In the rows, 128 means zero.
Known rows, with every step that occurs
vezam/garud/bozali: [136  87 142 150 102 133 141 155 132 142 132 122 134 112 125 120 120  98
 143 154 125 104 121 116 109 128 141 164 123 119 105 132 137 146 137 133
 124 148 121 127 139 153 141 110 135 155 122  89 113 134 131 111 167]
petav/vezam/garud: [136 124 146 129 112 122 152 171 158 142 144 128 146 109  97 117 119 110
  92 104 151 114 133 142 132 126 143 174 125 132 112 139 162 144 164 139
  93 143 116 120 132 153 138 130 167  89 128 102 102 105 117 139 195]
pimo/sabizod/fuzu: [120 157 137 115  61 118  92 117 140 128 131 123 139 148 116 141 142  96
 106 135 132 128 125 115 194 137 120 139 154 123 101 124 137  94 113 118
  74 125 131 144 170 145 146 108 135 157 133 133 113 110 142 153 122]
bepi/vezam/zalali: [130 156 134 131 100 118 159 168 112 112 122 141 154 171 157 139 152 108
 115 130 112 120 119 135 127 136 131 157 171 135 118 151 143  65 148 152
 101 129 114 124 108 151 158 117 132 118 126 132 113 126 135 121 152]
tobi/nitu/seba/pimo/sabizod/vezam: [114 119 147  89 109 131 107 103 134 129 147 127 118 139 142 113 137 179
 108 138 131 135 124  61 153 102 125  95 145 155 141 121 168 156 115 123
  52 141 115 139 116 159 143 147 156 201 149 192 127 109 104 111  82]
seba/pimo/sabizod/vezam/garud/bozali: [126  98 153 134 100 134 126 135 141 154 143 119 122 126 137 139 125 110
 147 171 134 125 139  39 120 114 131 160 137 128 119 125 144 181 127 126
  93 149 123 137 142 151 141 129 170 225 134 128 114 131 117 116 132]
vezam/garud/bozali/bepi: [136 113 149 135 137 135 139 165 123 136 123 114 155 118 143 146  98  91
 141 171 123 115 130 112  99 139 146 164 127 148 109 136 145 130 124 127
 180 147 111 133 158 160 164 120 145 171 117 102 113 132 155 106 145]
fuzu/lapur: [119 147 136 158 109 117 134 132 127 107 134 135 147 146 123 124 148  94
 115 110 118 109 102 121 151 166 133 129 135 143 103 130 135  64 126 109
  86 138 117 141 132 145 139 124  53 110 118 115 122 108 108 105 206]
lapur/kude: [126 137 138  99  95 115 137 163 133 115 141 122 151 113  91  96 136 131
 141 111 126 113 103 127 116 136 145  85 155 136 127 127 114 116 128 125
  92 127 109 138 122 152 141 112 137 151 130 121 116 125 113 133 123]
vezil/seba/pimo/sabizod/vezam/garud: [118 115 149 113 133 144 118 131 162 146 164 121 133 143 115 166 162 126
 123 148 149 133 130  41 146 102 122 159 145 134 127 128 164 194 129 106
 103 132 112 116 135 152 126 129 176 183 131 135 108 109 114  94 109]
bozali/petav/garud/vezam: [134 154 142 125 145 133 102 134 115 121 144 156 154 171 159 139 159 110
 124 121 140 136 131 183 140 125 130  98 105 121 101 122 168 143 115 138
 170 133 106 140 149 159 104  95 138  73 137 146 127 119 128 118 125]
vezil/zuzi/nitu/seba/pimo: [125  76 137  58 123 102 114 112 132 122 142 158 147 135 114  97 109 110
 110 132 124  99 119 114 150 125 124  54  72 125 145 121 157 135 114 145
 114 128 116 149  82 161 116 135 130 140 118 109 116  99 106 118 156]
bozali/garud: [115 115 139 114  96 118 142 143 120 108 126 124 143 122 133 126 121 140
 118 127 135 123 112 138 141 138 131 145 157 117 116 149 155 121 117 111
  69 139 124 128 137 158 149 121 127  82 113 130 124 125 100  88 127]
bepi/vezam: [123 140 139 127  94 130 128 135 137 122 137 150 148 175 142 143 167 119
 126 130 112 110 113 122 123 131 129 141 157 134 125 138 145 128 146 143
 109 133 113 126 124 155 164 120 142 122 133 156 122 129  95 111 145]
nitu/seba/pimo/sabizod/lapur: [117 102 142 118  98 117 101 102 144 136 148 130 138 165 139 113 145  62
 111 130 113  95 142  56 160 154 127 100 111 155 121 124 132 118 100 117
 102 137 135 160 110 153 156 110 106 187 121 129 116 114 111 154 152]
tobi/nitu: [124 104 136 110 124 124 124 130 122 109 129 129 132 108  98 126 111 178
  95 108 113 117 106 152 159 111 134 118 181 140 115 130 137 140 129 137
  66 143 108 122 134 156 131 130 126 116 131 131 132 115 107  93 121]
tobi/nitu/seba/vezil: [123 116 138 108 111 136 129 117 135 110 141 138 134 115 117  75 138 155
  98 104 128 115 113 144 120 121 142 105 120 116 131 130 125  55 126 129
 120 140 120 135 117 159 151 103 130  90 148 109 120 117  90  83 112]
zalali/vezam/petav/garud/bozali/bepi: [139 122 147 164 118 116 121 126 109 102 108 154 153 146 169 140 108  93
 146 149 137 132 141 162  86 137 158 144 147 155 113 142 125 100 106 146
 252 135  96 136 171 163 146 126 158 194 131 149 133 144 153  97 163]
petav/garud/vezam/zalali: [125 178 137 131 140 124 156 155  96 110 117 134 150 159 180 144 137 107
 128 126 130 124 139 177 130 119 134 116 120 125 105 141 154  57 128 153
 110 126 112 129 111 152 112  97 135 120 129 120 121 115 122 127 127]
vezam/garud/bozali/petav: [150  73 143 139 108 125 111 170 129 142 148 140 147 116 108 113 129  93
 122 146 135 131 112 137 130 145 138 164 130 117  97 126 151 168 124 124
 192 148 116 140 162 157 135 108 132  95 123  98 110 136 187 114 168]
sabizod/pimo/seba/nitu/tobi: [123  98 125 122  77 120 170  91 115 119 118 157 135 165 118  60 164 113
 126  98 124 126  87  97 161 141 122  64 130  91 175 138 132 150  90 104
  93 143 111 132 150 150 181 143 117  80 164 128 123 109 125  99 172]
fuzu/sabizod/vezam/bepi: [134 185 139 124 124 123 146 163 155 111 151 122 122 111 143 169 111 120
 140 129 114 169 101 132 162 135 135 185 156 158 145 133 200 126 115 143
  91 132 104 129 130 147 143 114 164 184 148 165 103 113 152 117  94]
tobi/nitu/seba/vezil/zuzi: [132  91 135  73 106 141 127 123 143 115 143 159 143 120 111  75 118 149
  98 123 122 106 127 159 113 105 133 116 103  97 120 131 117  73 114 144
 150 130 112 133 127 157 105 107 143 100 122 100 121 118  85  84 108]
petav/vezam/garud/bozali: [140 111 150 146 101 126 152 172 147 147 126 124 136 104 111 102 113 105
 124 136 137 111 126 127 118 124 149 167 114 128 100 134 145 130 148 147
 142 155 120 126 146 153 153 126 158 142 128 103 110 130 121 122 209]
seba/vezil: [125 129 136 132 101 122 137 131 138 103 140 144 141 122  96 121 131  95
 119 105 144 117 118 131 121 141 134 139 142  98 123 133  98  64 125 123
 129 136 121 133 142 150 145  95 145  81 143  99 113 123  71  79 129]
zalali/vezam/petav/garud/bozali: [138 102 142 178  85 114 120 111 117 104 115 163 131 142 155 115 126 100
 148 130 139 124 134 173  97 126 151 140 142 125 110 138 117 111 114 152
 204 134 105 131 154 157 124 117 148 181 138 140 135 145 139 104 188]
pimo/sabizod/vezam: [114 148 143 122  79 124 113 118 134 123 146 134 123 149 129 150 144 131
 131 139 145 134 129  85 139 117 126 168 156 139 130 129 162 141 115 111
  82 134 116 123 151 153 143 130 174 191 145 175 120 119 113 114  97]
zalali/vezam/garud: [123 108 134 131  71 111 130 140 145 139 150 140 142 110 105 135 122 112
 106 117 141 106 119 134  99 116 143 162 143 130 117 139 140 156 155 130
  93 138 114 118 123 156 121 111 144  79 123 104 129 131 126 144 160]
garud/bozali/petav/vezam/bepi: [160 131 147 134 120 109 126 216 168 131 137 136 136 117 109 113 125 115
 105 114 144 144 125 164 157 157 149 163 130 141 103 131 187 127 121 153
 200 153 115 148 168 148 153 128 161 159 145 149 105 131 181 109 227]
pimo/seba/nitu: [118  93 128 137  96 124 138 119 126 121 130 139 141 138 115  59 148 106
 120 110 129 100 114  75 150 152 128  47 110 118 183 137 128 147  96 133
  75 135 111 136 138 149 168 110 128 127 138 122 126 106 108 100 178]
kude/lapur: [117  99 127 119 119 116 118 143 150 112 143 153 135 127 106 118 105  92
  96 106 136 103 114 112 172 132 128 103 131 118 129 126 123 113 123 126
  79 144 117 120 134 156 142 114 127 116 134 174 129 125 145 141 172]
bepi/vezam/petav/garud: [138 131 148 165 129 137 120 116 133 101 132 171 152 198 177 143 156 101
 131 116 134 131 156 172 114 138 134 164 167 129 123 146 150 125 138 151
 163 118  96 127 134 159 139 119 161 147 138 147 112 116 141 103 151]
bepi/vezam/petav: [137 123 143 160 100 130 132 141 138  95 135 168 150 193 161 158 152 128
 120 129 122 117 128 136 120 153 131 178 185 133 117 140 146 115 143 150
 139 126 105 126 117 160 178 118 140 135 125 140 119 122 155 119 197]
vezam/petav: [140 101 136 162 105 121 131 143 130  84 132 153 141 150 131 140 113 122
 114 117 140 117 119 150 139 156 134 166 176 127 117 134 137 116 125 136
 130 127 107 129 125 158 157 116 128 123 119 118 116 114 163 119 190]
zuzi/nitu/seba/pimo: [119  97 139  87 127  96 115 110 127 118 139 142 140 133 117 104 124 113
 112 116 129 105 107 101 157 136 129  46  83 140 149 119 160 126 123 134
  94 136 122 151  76 162 147 134 120 132 134 113 115  98 113 118 161]
petav/garud: [127 124 137 135 128 126 121 111 120 116 131 142 143 141 128 114 142  89
 129 106 144 125 137 176 134 123 135 117 127 125 126 138 141 135 123 132
 120 125 105 129 151 154 101 116 146 116 142 140 114 110  93  91 103]
vezam/petav/garud/bozali: [144  98 146 177 119 130 126 120 116 102 115 153 135 147 158 113 125  91
 154 138 139 125 140 168 115 137 145 148 139 120 109 135 126 114 110 146
 195 132 106 134 154 157 131 114 141 193 134 126 117 129 145  90 166]
bepi/vezam/garud/bozali: [132 107 148 149  97 142 141 154 140 152 135 134 141 151 152 135 148 104
 147 163 108 105 128 101  92 126 138 175 136 124 106 138 146 145 151 146
 129 146 119 125 132 156 163 112 148 163 125 106 115 143 123 113 171]
sabizod/pimo/seba/vezil: [118 155 136 128  78 121 138 123 133 113 135 142 129 160 103  74 148 123
 118 136 143 117 103 114 120 143 116 120 138  77 168 131 108  44 119  99
 128 149 127 148 153 152 191 113 110  64 138 102 105 113  81  82 107]
zalali/vezam: [118 123 126 123  48  99 118 121 127 114 134 151 137 120 104 123 129 120
 113 107 137 106  93 143 118 119 144 116 148 137 120 133 121 126 129 135
 121 139 114 125 131 155 128 116 133  94 131 150 146 139  94 126 157]
zalali/vezam/garud/bozali/bepi: [131 117 144 135 100 120 133 155 126 137 124 124 153 113 138 145 103  99
 137 164 124 113 124 116  81 128 155 156 131 155 110 139 134 128 128 133
 192 148 111 130 158 160 154 121 150 158 120 115 131 148 142 120 159]
pimo/seba: [125 106 125 130  67 123 138 131 130 115 127 138 133 136 110  70 118 128
 128 131 123  92 105 111 127 143 122  89 119 125 169 132 148 124 122 121
  88 136 120 138 136 155 168 120  98  97 122 133 117 112 112 119 126]
fuzu/lapur/kude: [121 159 141 126 104 113 142 162 134 112 142 123 159 130 103  99 153 115
 137 105 110 110  98 110 125 165 146  89 146 150 113 125 114  54 127 109
  73 130 111 151 122 147 142 120  73 154 122 103 117 116 119 127 180]
tobi/nitu/seba: [125 103 133  99 113 136 120 123 121 118 133 127 131 120 132  77 132 179
  95 113 116 107  97 153 138 114 139  87 119 148 127 127 164 118 126 133
  89 140 114 131 106 163 145 125 107 114 132 145 127 111 126 113 121]
fuzu/sabizod: [134 155 123 128 102 116 153 134 120 110 136 131 137  99 118 143 111  80
 131 131  95 141  84 137 176 123 133 122 150 137 118 126 147 135 108 134
 126 134 111 132 126 152 146 101 121 114 131 131 111 109 118 124  76]

Rows
[126  86 137  88 130 129 118 119 129 119 134 122 132 116 125  75 127 164
  91 116 118 110  96 108 158 119 130  40 124 147 137 119 144 146 126 143
  70 143 113 151  91 160 140 134 108 117 132 145 128 105  95 106 127] | tobi/nitu/seba/pimo
[135  78 131  77  87  96 165  90 139 101 133 197 149 126  75 145 102  89
 138  87 118 118 125 159 133 119 134 142 122  82 127 137 130  97 109 123
 139 125 116 116 133 155 109 132 166  80 151  65 115 119 115  87 153] | seba/vezil/zuzi/nitu/tobi
[144 127 152 167 120 135 134 154 125  97 118 159 159 192 188 164 131 117
 144 167 110 122 132 121  99 160 142 178 179 153 111 142 142 100 126 152
 216 136 102 134 143 164 205 126 150 198 121 146 121 140 175 103 203] | garud/bozali/bepi/vezam/petav
[128  72 123 120 121 135 161  96 126 108 126 157 147 140 100 117 192  99
 134  74 127 125  84 105 176 122 139  67 126 111 130 138 125 173  82 118
 163 128 102 103 146 148 134 124 147 108 164 135 133 118 109  56 198] | vezil/seba/nitu/tobi
[130  93 137 147  63 115 133 142 135 144 133 135 131 105 121 120 119 107
 137 147 129 104 112 120  89 115 150 156 126 126 104 134 125 142 141 138
 140 149 121 125 137 154 133 110 139 140 124 105 134 151 120 127 181] | zalali/vezam/garud/bozali
[108 159 143 111 112 130 145 150 119 112 129 128 144 148 175 158 134 164
 130 145 122 113 112 133 132 128 128 120 127 116 101 136 168 113 116 124
  68 143 128 129 117 161 153 101 124  77 109 130 139 129  86 114 150] | bozali/garud/vezam
[118 150 131 121  75 118 130 127 120 122 127 134 127 166 116  72 145 142
 116 151 133 112  86 121 140 139 111 107 137 103 168 129 145 110 117 101
 105 148 123 145 145 155 190 137  87  91 124 135 113 107 113 111 119] | sabizod/pimo/seba
[141 128 155 134 135 129 149 180 134 139 118 117 157 112 132 130  93  98
 124 155 132 120 134 124 107 135 154 166 119 156 104 139 153 119 135 140
 195 154 110 131 166 158 171 136 168 163 122 116 109 129 139 113 188] | petav/vezam/garud/bozali/bepi
[125 160 144 118 124 133 129 148 126 118 128 140 167 182 159 164 149 111
 128 148 109 119 123 115 110 141 136 144 159 158 127 144 152 118 135 138
 154 135 105 130 145 160 184 128 151 137 128 164 120 128 114 105 130] | bozali/bepi/vezam
[156 140 144 121 127 106 122 214 177 124 149 142 144 121 100 123 130 120
  81  94 153 148 129 175 167 161 143 163 139 144 113 134 199 136 127 146
 166 145 110 145 159 149 146 130 162 117 144 147 101 114 179 116 210] | bozali/petav/vezam/bepi
[117 127 141 107 105 102 125 109 136 109 148 153 142 131 108 106 139 104
 119 104 141 112 121 138 121 138 142 109  79 109 144 129 144  34 123 121
 136 132 129 134 103 161 160 103 143 101 148  76 107 109 110  94 143] | zuzi/nitu/seba/vezil
[131 144 149 132 117 136 132 150 121 126 117 137 159 175 172 153 147 103
 150 172 100 117 120 105  97 139 141 141 148 155 116 141 141 111 125 147
 198 143 109 135 154 160 191 127 152 184 129 165 126 148 120  93 148] | garud/bozali/bepi/vezam
[130 137 151 164 117 130 110 101 132 101 141 158 133 175 164 152 140 113
 136 122 161 151 170 141 128 127 132 186 166 134 128 139 163 133 114 126
 138 117 100 124 157 158 122 129 187 205 148 164 109 107 155 109 113] | pimo/sabizod/vezam/petav/garud
[123 184 130 130  80 119 156 120 129 111 137 140 128 138 108  88 137 101
 125 146 115 140  85 113 145 135 117 115 143  83 168 128 117  49 106 103
 146 148 124 150 146 151 197 103 107  70 139  99  99 106  91  93  59] | fuzu/sabizod/pimo/seba/vezil
[129 116 148 145 103 122 117 121 141  97 146 151 128 164 146 162 123 132
 121 137 150 139 140  69 151 141 123 164 191 138 130 127 147 151 116 127
 103 129 109 138 127 156 156 136 165 203 135 162 115 112 151 120 158] | seba/pimo/sabizod/vezam/petav
[119 124 141  81  88 127  83 100 140 136 132 115 132 140 129 102 137 145
  81 134 117 129 119  91 207 123 118  68 141 139 111 114 146 110 113 129
  42 133 129 162 135 151 145 125 115 165 137 148 120 102 136 151 113] | tobi/nitu/seba/pimo/sabizod/fuzu
[134 110 131 159  60 101 122 130 132  87 134 170 139 143 127 141 118 131
 109 110 144 113 109 152 117 142 144 157 180 135 116 136 124 118 130 143
 150 130 108 124 122 160 147 116 134 112 124 135 139 134 158 133 209] | zalali/vezam/petav
[134 141 142 157 117 131 135 149 128  87 135 158 142 175 171 171 121 146
 124 134 130 110 121 147 131 147 132 146 147 125 102 124 151 107 125 147
 126 131 112 130 106 160 161  99 127 121 114 118 130 119 153 136 206] | garud/vezam/petav
[122  97 136  96 106 127 112 119 142 137 143 121 125 134 131 105 143 149
  92 139 116 109 134  67 158 108 125  55 136 141 119 118 155 169 106 121
  70 143 124 153 109 159 152 132 121 196 136 146 122 102 107 118  91] | tobi/nitu/seba/pimo/sabizod
[121 122 148 125 113 136 133 138 139 132 154 127 137 124 124 142 121 130
 126 126 150 133 120 116 116 124 133 201 140 137 136 138 167 151 156 122
  60 134 109 114 131 156 124 124 171 108 130 126 110 116 130 122 136] | sabizod/vezam/garud
[150 145 137 120 112  95 147 202 115 110 124 144 159 122 100  99 129 100
  74  95 153 144 112 179 170 147 142 151 149 138 103 142 156  66 135 149
 176 140 111 136 140 152 139 131 142  61 130 136 105 114 173 130 202] | bozali/petav/vezam/zalali
[126  93 133  99 112 125 122 125 129 121 137 128 139 134 134  75 138 109
 108 124 134 103  95  97 146 137 128  46  93 137 140 120 143 137 122 135
 100 137 118 155  92 158 142 123 106 110 130 148 119 106  90 120 152] | nitu/seba/pimo
[144 117 151 165 152 132 126 135 108 100 107 140 156 153 173 142 108  86
 152 155 134 133 149 160 106 149 150 150 142 148 112 140 135 101 102 140
 242 133  98 140 172 162 154 125 154 204 128 134 115 130 164  83 150] | vezam/petav/garud/bozali/bepi
[121  88 138  67 100 102 106 111 148 138 150 154 138 150 119 125 128  98
 108 152 122  97 153  71 150 114 118  73  87 119 127 120 163 159  94 127
 111 129 126 151 102 159 131 131 142 214 122 111 112  95 120 128 111] | vezil/zuzi/nitu/seba/pimo/sabizod
[120 139 140 101  74 115  90 112 140 129 131 119 139 145 112 135 137  90
 102 137 130 131 124  78 209 140 113  98 155 124 108 117 120 119 113 124
  51 129 130 160 156 144 138 117 127 161 134 138 112 106 120 148 129] | seba/pimo/sabizod/fuzu
[123 156 137 120 107 115 153 152  99  98 124 128 139 133 139 127 119 125
 121 121 145 141 105 139 141 133 134 174 162 143 134 144 148  53 136 138
  83 129 110 117 118 151 129 126 151 116 133 152 115 122 136 117 140] | sabizod/vezam/zalali
[129  73 125 126  97 122 168  98 119 110 123 156 145 133 113 106 153  86
 129  68 125 124 101 111 162 139 139  83 135 111 134 140 124 169  95 124
  95 133 105 120 139 149 139 125 149  92 170 126 129 118 118  97 196] | seba/nitu/tobi
[150  91 147 142 104 133 111 168 138 150 150 150 154 153 133 124 161  94
 127 155 120 131 118 125 116 143 136 174 140 120  99 133 159 171 140 137
 199 147 114 138 157 159 152 111 141 107 128 118 112 143 181 114 175] | bepi/vezam/garud/bozali/petav
[111 128 133 133 103 120 129 115 116 127 130 132 135 166 121  55 172 124
 111 128 136 117  97  84 161 149 117  61 125  99 181 134 122 135  93 116
  88 146 112 143 147 149 189 126 119 123 139 125 122 102 111  96 170] | sabizod/pimo/seba/nitu
[133 154 127  94  80 126 154 125 136 117 140 161 138 138 105  83 116  95
 126 163 107 129 100 129 139 116 111 132 125  67 154 130 111  70  94 124
 177 135 115 145 152 150 149 106 121  93 116  92 103 110  82  97  55] | fuzu/sabizod/pimo/seba/vezil/zuzi
[117  95 144 107 115 120  97  96 143 135 146 126 132 154 132 113 132 109
  95 126  99 101 141  66 170 136 129  92 138 165 120 123 135 127 103 125
  77 143 131 156 110 156 150 121 107 193 123 129 124 111 116 143 136] | tobi/nitu/seba/pimo/sabizod/lapur
[120 168 146 115 131 129 147 193 157 118 139 119 135 147 182 181 131 172
 128 141 122 126 135 143 133 145 131 153 132 125 110 141 206 117 114 135
  54 143 126 137 118 153 157  99 137 138 118 124 125 128 130 111 158] | bozali/garud/vezam/bepi
[124 141 147 145 117 129 146 155 125  85 129 150 146 170 191 175 120 171
 125 143 131 121 127 147 133 150 129 159 159 117 100 139 167  99 117 133
  99 135 119 129 109 164 172 103 126 100 103 118 134 125 155 122 200] | bozali/garud/vezam/petav
[136  68 128  72  86  92 158  95 129 106 127 188 147 132  84 147  95  99
 137  96 109 114 115 163 148 115 132 132 120 103 125 135 157 142 109 127
 125 123 110 113 127 156 104 148 151 100 140  89 120 114 138 108 159] | vezil/zuzi/nitu/tobi
[156 133 138 134 104  98 152 203 109 116 111 141 151 116 113  87 122  96
  94 118 145 142 109 169 159 145 148 149 140 133  93 139 147  60 128 155
 211 149 117 139 149 151 148 131 141 107 130 133 110 130 178 121 217] | garud/bozali/petav/vezam/zalali
[124 129 135 119  93 132 133 125 138 111 144 139 140 132 124  75 153 105
 116 109 146 109 112 132 107 140 141 110  89 105 131 130 124  45 122 122
 149 135 125 140 119 158 157  92 130  82 145 108 111 118  85  95 131] | nitu/seba/vezil
[135 116 138 164  92 110 113 104 126  94 131 171 142 154 145 128 131 105
 120  99 155 130 144 190 113 129 145 143 157 131 121 142 131 121 127 146
 169 121  97 127 141 161 109 116 151 124 138 143 130 123 141 117 163] | zalali/vezam/petav/garud
[120 169 142 129 139 137 125 121 118 119 133 143 144 166 170 147 148 118
 139 125 130 118 136 167 126 113 132  95 101 123 109 127 156 124 123 143
 109 131 110 131 130 155 112  96 144 116 135 140 131 117  81 116 120] | petav/garud/vezam
[139 109 142 166 133 127 122 115 124  92 130 158 144 160 149 129 127  99
 126 105 153 132 151 185 130 142 136 152 155 125 122 140 142 125 122 138
 152 118  98 131 142 158 119 116 150 134 135 129 110 107 150 103 148] | vezam/petav/garud
[128 136 151 127 139 144 140 161 145 144 146 131 169 165 155 171 141 104
 120 151 115 117 141 109  98 136 136 187 151 152 121 148 170 149 159 133
 126 135 105 125 135 161 171 121 163 122 120 116 107 121 139 125 136] | bozali/bepi/vezam/garud
[117 174 141 141  92 116 108 116 125 108 124 129 154 150 126 120 145  92
 106 108 118 126  90 133 195 179 127 136 135 144  98 124 126  15 130 115
  61 129 122 152 152 140 134 120  50  93 120 115 119 106 135 136 227] | sabizod/fuzu/lapur
